Every row comes from one small tree of marks. Brackets hold a mark, then the marks that hang from it, in alphabetical order. Every link used is in the known rows. Which tree was each row made from?
Known rows:
[funo fonom [kemorad ruzudi]]: [-2.33 -0.89  1.17  3.41  1.26  3.50 -1.39  2.17 -1.87  1.12 -0.07 -2.51
  1.19  2.42 -1.41  2.76 -1.24 -1.39  0.61 -0.26 -0.10 -3.27 -0.38 -0.93]
[fonom [funo kemorad] ruzudi]: [-3.30  0.12 -1.70  1.14  1.68  2.23  0.49  1.51 -0.21  1.42 -0.95 -1.26
 -1.48  2.05  0.62  3.90 -3.46 -2.47  1.53 -0.07  1.48 -4.13  1.13 -1.28]
[kemorad [funo fonom] [ruzudi sokem]]: [-1.34 -2.06  1.36  3.16  1.66  4.21 -0.88  1.20 -3.24  3.99 -1.13 -3.78
  1.76  3.27 -0.03  3.87 -0.45 -1.26  1.29 -0.28 -0.26 -3.81 -2.33 -2.01]
[guti [funo [fonom ruzudi]]]: [-3.07 -1.48  0.37  3.54  1.04  3.12 -0.40  1.09 -0.62  2.52 -1.15 -2.38
 -0.15  2.23 -0.70  4.09 -1.48 -5.65  1.31 -1.20  2.74 -3.58  0.37 -0.95]
[sokem ruzudi]: [-0.75 -0.71 -1.82  1.27  0.18  2.80 -1.53  0.30 -2.01  0.32 -2.06 -0.26
 -0.15  1.63  0.21  2.55 -0.69 -4.44 -0.65 -0.28  2.08 -2.23 -0.58 -0.84]
[guti [ruzudi fonom sokem]]: [-1.37 -0.90 -0.31  2.83 -0.74  3.19 -2.38 -0.27 -3.53  1.29 -2.34 -2.59
 -0.68  2.60  0.90  3.09  1.64 -4.10  0.63  0.23 -0.21 -3.83 -1.51 -0.79]
[guti ruzudi]: [-2.53 -0.82 -0.84  1.59  0.05  1.96 -0.99  0.48 -0.73  0.77 -2.31 -2.74
 -1.09  1.33  0.54  1.91 -0.41 -4.59 -0.16 -0.94  1.56 -3.73 -0.33 -1.36]
[kemorad [ruzudi fonom]]: [-1.00 -2.22 -0.59  2.19 -0.03  2.44 -2.16  1.71 -3.38  3.04 -1.93 -3.45
 -0.44  2.81 -0.34  2.29 -1.68 -1.14  1.58 -0.39  0.53 -2.22 -0.36  0.18]
[kemorad [funo fonom guti] ruzudi]: [-1.43 -1.88  1.93  3.28  2.26  2.94 -0.57  1.46 -2.42  2.92 -1.65 -4.69
  1.53  1.88 -0.86  2.49 -2.14  0.35  2.00 -0.48 -1.29 -5.05 -1.28 -0.44]
[funo fonom guti]: [-1.61 -0.78  1.19  3.10  1.22  3.16 -1.28 -0.02 -2.36  1.33 -2.33 -3.15
  0.04  0.70 -1.57  1.99 -1.37 -1.59  0.63 -0.16 -0.10 -4.41 -0.72  0.04]
[fonom [funo guti kemorad] ruzudi]: [-3.21  0.45 -0.97  1.70  2.41  2.12  0.33  1.22 -0.13  0.79 -1.36 -2.14
 -1.21  1.56 -0.11  3.55 -3.84 -1.47  1.85  0.59 -0.49 -5.55  1.40 -0.55]
[ruzudi [fonom [funo guti]] kemorad sokem]: [-0.17 -0.79 -0.62  2.10 -0.48  1.92 -2.08 -0.49 -4.18  1.91 -1.90 -2.92
  0.13  2.44 -0.16  3.22 -1.07 -1.55  2.52  0.66 -1.86 -5.66 -1.41 -0.26]
[funo [fonom [ruzudi sokem]] kemorad]: [-2.57 -0.22  0.33  3.87  1.42  4.53 -0.79  0.63 -1.50  1.76 -0.48 -1.68
  0.36  2.30 -0.90  4.90 -0.13 -3.34  0.41  0.56  0.24 -4.08 -1.15 -1.97]
[kemorad ruzudi]: [-1.86 -2.05 -0.73  1.31  0.90  2.23 -1.23  2.10 -1.58  2.98 -2.07 -3.66
  0.26  2.38 -0.65  2.35 -2.21 -2.07  0.62 -0.55  1.22 -2.01 -0.23 -1.13]
[fonom [funo kemorad]]: [-2.77  0.51 -1.02  0.51  1.63  2.56 -0.39  1.15 -2.01  0.30 -1.35 -0.62
 -1.26  1.98  0.63  2.50 -2.66 -1.49  1.15 -0.80  0.65 -4.23  0.99 -0.92]
[funo fonom kemorad]: [-2.29 -0.02  0.81  3.00  1.14  3.88 -1.13  0.74 -2.19  0.15 -0.77 -1.02
 -0.07  1.59 -0.80  2.68 -0.64 -1.80  0.21 -0.93  0.52 -3.98 -0.42 -0.69]
[ruzudi fonom kemorad sokem]: [ 0.23 -1.53 -1.25  2.38 -1.54  2.29 -3.09 -0.33 -3.74  2.48 -1.39 -2.64
  0.18  2.67 -0.54  3.37  0.70 -2.68  1.33 -0.36  0.34 -3.40 -2.07 -1.10]
[guti [funo fonom kemorad]]: [-3.29 -0.04  1.57  3.32  1.43  4.04 -1.32  1.17 -2.52 -0.48 -0.66 -0.90
  0.08  2.68 -0.44  2.75 -0.41 -3.66  0.89 -1.76  0.83 -4.23  0.62 -0.91]
[kemorad [funo guti] [ruzudi fonom sokem]]: [-0.34 -2.11  0.98  2.81  1.47  3.26 -2.18  1.22 -4.84  3.22 -2.46 -4.45
  0.75  3.92  0.45  3.31 -0.69  0.66  2.40  0.40 -3.04 -4.86 -1.57 -0.40]
[sokem [ruzudi [kemorad funo]]]: [ 0.22 -1.28 -2.21  1.06 -0.34  1.59 -1.43  0.11 -1.23  1.18 -0.68 -1.27
  0.87  1.82  0.43  3.26 -0.39 -3.25  0.98 -1.50  1.63 -3.91 -1.94 -1.89]
[fonom funo [ruzudi kemorad]]: [-1.87 -1.06 -2.86  1.03 -0.18  0.48  0.17  0.97  0.71  3.53 -0.92 -2.93
 -0.50  1.53 -0.37  3.79 -3.41 -3.81  2.18 -0.34  2.76 -3.99 -0.06 -1.73]
[kemorad [funo fonom] ruzudi]: [-1.69 -2.17  0.96  2.73  1.46  3.01 -0.47  1.76 -2.12  3.54 -0.93 -3.80
  0.97  2.32 -0.29  2.88 -1.82 -0.75  1.59 -1.01  0.68 -3.70 -1.58 -1.31]

Write each row's tree:
[-2.39 -0.09  0.81  2.09  2.56  3.21 -0.56  2.00 -2.82  1.00 -1.73 -3.08
  0.92  3.38 -0.04  3.45 -2.20 -0.56  1.02  1.55 -2.61 -5.07  0.25 -1.50]  [fonom [funo guti [kemorad [ruzudi sokem]]]]
[ 0.08 -1.78 -1.39  1.53 -0.69  1.54 -2.11  0.00 -3.09  2.74 -0.99 -2.94
 -0.56  2.48  0.35  2.86 -0.83 -0.40  2.86 -2.30  0.56 -4.48 -1.96 -0.42]  [ruzudi fonom [kemorad funo]]
[-1.28 -1.10  1.28  2.98  1.96  3.20 -0.86 -0.09 -2.69  1.82 -2.24 -3.37
  0.26  1.11 -0.40  2.34 -1.54 -0.25  1.54 -1.21 -0.78 -5.53 -1.33 -0.26]  [kemorad [funo fonom guti]]
[-2.76 -0.30 -0.45  0.99  1.79  2.30 -0.33  2.52 -1.57  1.39 -0.87 -2.06
 -0.11  2.89  0.32  2.72 -3.25 -0.95  1.36  0.06  0.27 -3.62  0.76 -1.39]  [fonom [funo [kemorad ruzudi]]]
[-1.75  0.39 -0.26  1.83  0.74  3.84 -1.51  0.34 -4.72  0.66 -1.44 -0.43
 -1.09  3.17  1.30  3.57 -0.85 -1.02  1.74  0.34 -1.00 -4.67 -0.39 -0.48]  [ruzudi [fonom [funo kemorad]] sokem]
[-0.75 -2.32  0.06  2.60  0.13  3.39 -2.57  1.28 -4.32  3.42 -2.00 -3.40
  0.57  3.74 -0.01  3.14 -0.21 -1.93  1.24  0.44 -0.29 -2.42 -1.34 -0.74]  [kemorad [ruzudi fonom sokem]]
[-1.26 -0.88  1.05  4.59 -0.75  2.26 -1.81 -0.48 -1.54  0.77 -1.47 -4.25
  1.99  1.18 -1.60  3.33  1.72 -4.57  0.49  0.86 -1.34 -6.07 -2.71 -1.97]  [funo fonom [guti [ruzudi kemorad sokem]]]
[-0.65 -1.50 -1.26  2.56  1.12  1.61 -0.62  0.36 -0.82  3.58 -1.28 -4.75
  0.78  2.25 -0.50  4.88 -1.20 -2.35  2.03 -0.19 -0.75 -5.32 -2.11 -1.99]  [fonom [ruzudi [kemorad [funo guti]] sokem]]
[-1.98 -0.70  2.56  4.47  2.13  4.37 -1.46  1.50 -3.15  1.05 -1.06 -3.58
  2.34  2.71 -1.64  3.43 -0.21 -0.93  0.33  1.36 -2.64 -4.77 -1.27 -1.46]  [funo fonom guti [kemorad [ruzudi sokem]]]
[-0.54 -1.50  0.74  2.95  0.80  1.79 -1.19 -0.08 -1.71  1.97 -0.99 -4.22
  1.31  0.77 -1.39  2.64 -1.11 -0.47  2.07 -1.31 -0.84 -6.10 -2.29 -0.92]  [ruzudi [kemorad [funo fonom guti]]]
[ 0.42 -1.22  0.19  3.25  0.27  2.29 -1.49 -0.30 -1.93  0.63 -0.60 -2.10
  2.06  0.94 -0.97  3.32 -0.41 -2.43  1.36 -0.33 -0.74 -5.95 -2.57 -0.91]  [sokem [ruzudi [kemorad [funo fonom guti]]]]
[-2.35 -0.78  1.28  3.93  0.70  2.66 -0.82  0.05 -1.43  0.15 -2.26 -3.46
  0.17  0.47 -1.07  2.00 -0.15 -3.69  0.39  0.28 -0.51 -5.79 -0.98 -0.47]  [funo fonom [guti ruzudi]]
[-3.22 -0.32  1.20  4.37  1.43  4.61 -0.82  1.25 -1.90  0.92 -0.38 -1.42
  0.63  3.63 -0.56  5.33  0.24 -5.27  0.89 -0.33  0.58 -4.29 -0.17 -2.07]  [guti [funo [fonom [ruzudi sokem]] kemorad]]
[-1.80  0.23  1.09  3.82  0.53  3.56 -2.52  0.09 -3.71 -1.26 -1.98 -2.40
 -0.29  2.59  0.34  3.13  1.49 -2.30  0.78  0.95 -3.36 -5.91 -1.03 -0.20]  [funo [guti [ruzudi fonom sokem]] kemorad]
[-1.60 -0.87 -2.55  1.49 -0.27  1.58 -0.13  0.26 -0.30  3.98 -0.94 -2.99
  0.03  2.22 -0.13  5.05 -2.01 -4.38  1.70  0.40  1.87 -3.88 -0.93 -2.60]  [fonom funo [ruzudi kemorad sokem]]
[-2.74 -0.27 -0.41  1.55  1.27  1.41 -0.03  0.46 -0.89  0.02 -2.99 -3.22
 -1.09  0.98  0.59  1.95 -2.02 -3.39  0.93  0.45 -0.44 -6.06  0.43 -0.59]  [fonom [funo [guti ruzudi]]]
[-1.70 -1.26  0.94  3.98  2.40  4.02 -0.17  0.04 -1.95  3.36 -1.85 -3.96
  0.75  1.92 -0.40  4.63 -0.90 -1.89  1.56  0.24 -0.99 -5.54 -2.02 -1.28]  [kemorad [funo [fonom [ruzudi sokem]] guti]]
[-0.58 -1.18 -1.07  1.31  0.88  1.10 -1.45  0.05 -1.53  1.88 -1.59 -4.21
  0.30  1.48 -0.52  2.37 -1.65 -0.59  1.75 -1.70 -0.42 -5.27 -1.51 -0.97]  [ruzudi [kemorad [funo guti]]]
[ 0.50 -0.63 -1.50  2.03 -0.83  1.10 -2.07 -0.18 -3.14  0.19 -1.49 -0.94
  0.19  1.48 -0.19  2.75 -1.60 -2.74  2.17  0.90 -0.78 -5.77 -0.60  0.33]  [sokem [ruzudi [fonom [funo guti]] kemorad]]
[-1.15 -1.45 -2.28  2.11 -0.62  1.80 -1.20  0.43 -0.24  3.51 -1.11 -3.37
  0.57  2.14 -1.03  4.76 -0.76 -4.54  0.73 -0.07  1.95 -2.83 -1.64 -2.53]  [fonom [ruzudi kemorad sokem]]
[-0.47 -0.85 -1.35  1.69 -1.12  2.07 -2.02 -0.17 -3.87  2.58 -1.44 -2.13
 -0.17  2.94  0.48  3.56 -0.57 -2.36  2.34  0.02  0.17 -4.67 -1.38 -1.10]  [ruzudi [fonom funo] kemorad sokem]
[-2.91 -0.18  0.05  3.59  1.22  3.47 -0.29  1.34 -0.43  1.44 -0.24 -1.45
 -0.03  1.61 -1.26  4.05 -1.50 -2.80  0.81 -0.17  1.39 -3.82 -0.37 -0.88]  [funo [fonom ruzudi] kemorad]
[-1.28 -1.98 -0.36  1.49  1.79  3.13 -1.01  1.48 -2.72  3.93 -1.91 -4.16
  0.78  3.53  0.77  3.59 -0.82 -1.42  1.19 -0.52 -0.08 -3.05 -1.57 -2.15]  [kemorad funo [ruzudi sokem]]
[-0.99 -0.85 -1.19  2.32 -1.66  1.46 -1.71 -0.18 -2.70  1.62 -1.39 -2.68
 -0.26  2.75  1.17  3.53  0.46 -4.34  2.22  0.51  0.02 -5.69 -1.76 -1.63]  [guti [ruzudi [fonom funo] kemorad sokem]]
[-0.84  0.65 -0.22  2.25  1.03  2.86 -1.70  0.52 -3.95 -1.86 -1.54  0.53
 -0.68  1.97  0.82  2.76 -1.64 -1.36  1.36  0.86 -2.10 -5.98  0.63  0.81]  [sokem [ruzudi [fonom [funo guti kemorad]]]]
[-2.15 -0.96  1.39  3.65  1.47  2.69 -0.39 -0.08 -1.65  0.72 -2.01 -3.87
  0.17  0.89  0.15  2.19 -0.21 -2.25  1.29 -0.71 -1.33 -6.68 -1.67 -0.87]  [kemorad [funo fonom [guti ruzudi]]]
[-2.93  0.25  1.85  4.29  1.27  3.22 -1.22  0.47 -1.35 -1.59 -1.06 -2.50
  0.33  1.01 -1.07  2.13  0.16 -2.77  0.27  0.29 -1.87 -6.48 -0.75 -0.50]  [funo fonom [guti ruzudi] kemorad]
[-1.63 -1.00 -1.57  2.12  0.45  1.25 -0.18  0.34 -0.49  3.16 -1.69 -3.86
  0.37  1.88 -0.65  4.85 -2.28 -3.49  2.02  1.20  0.00 -5.28 -0.75 -1.74]  [fonom [funo guti] [ruzudi kemorad sokem]]
[-1.25 -1.14  0.29  3.05  0.57  3.99 -2.70  1.86 -4.31  1.64 -1.30 -2.31
  0.71  4.31 -0.08  3.49  0.00 -0.91  1.13  0.35 -1.56 -3.14 -0.96 -0.79]  [funo [kemorad [ruzudi fonom sokem]]]
[-2.46  0.27 -0.25  2.61  0.13  3.42 -1.20  0.41 -3.51 -0.49 -1.37 -0.74
 -1.23  3.28  1.90  3.58  0.34 -2.94  1.50  0.59 -1.45 -5.75 -0.41 -1.06]  [guti [ruzudi [fonom [funo kemorad]] sokem]]
[ 0.85 -1.48 -2.10  2.09 -2.02  1.71 -2.93 -0.16 -2.87  0.71 -0.95 -0.70
  0.30  1.73 -0.35  2.88  0.21 -4.01  1.07 -0.50  1.20 -3.19 -1.53 -0.25]  [sokem [ruzudi fonom kemorad]]
[-3.13 -1.16  2.09  3.67  1.52  3.59 -1.31  2.84 -2.26  0.50 -0.21 -2.10
  1.44  3.75 -1.03  3.26 -1.23 -3.29  1.05 -1.11  0.25 -3.82  0.59 -1.21]  [guti [funo fonom [kemorad ruzudi]]]
[-1.57  0.54  0.75  2.43  1.37  3.69 -1.77  0.26 -5.03 -0.14 -2.02 -1.34
 -0.68  2.98  0.74  3.18 -1.05 -0.06  1.85  0.90 -3.11 -6.03 -0.08  0.07]  [ruzudi [fonom [funo guti kemorad]] sokem]
[-2.71 -0.19  0.90  4.07  2.04  3.29 -0.37  0.95 -0.57  0.84 -1.07 -2.27
  0.12  1.14 -1.80  3.49 -1.93 -1.88  0.94  0.36 -0.69 -5.32 -0.14 -0.20]  [funo [fonom ruzudi] guti kemorad]
[-1.16 -0.94  1.23  3.47  1.28  3.72 -2.85  1.58 -4.81  0.79 -1.64 -3.22
  0.89  3.77 -0.63  3.14 -0.14  0.19  1.22  1.11 -3.51 -4.39 -0.68 -0.15]  [funo guti [kemorad [ruzudi fonom sokem]]]
[-1.18 -0.90 -0.22  2.93 -0.62  1.45 -1.83 -0.38 -1.15  0.74 -1.97 -4.31
  0.95  1.61 -0.75  3.18  1.16 -4.47  0.32  0.58 -1.13 -5.35 -2.01 -2.06]  [funo [guti [ruzudi kemorad sokem]]]
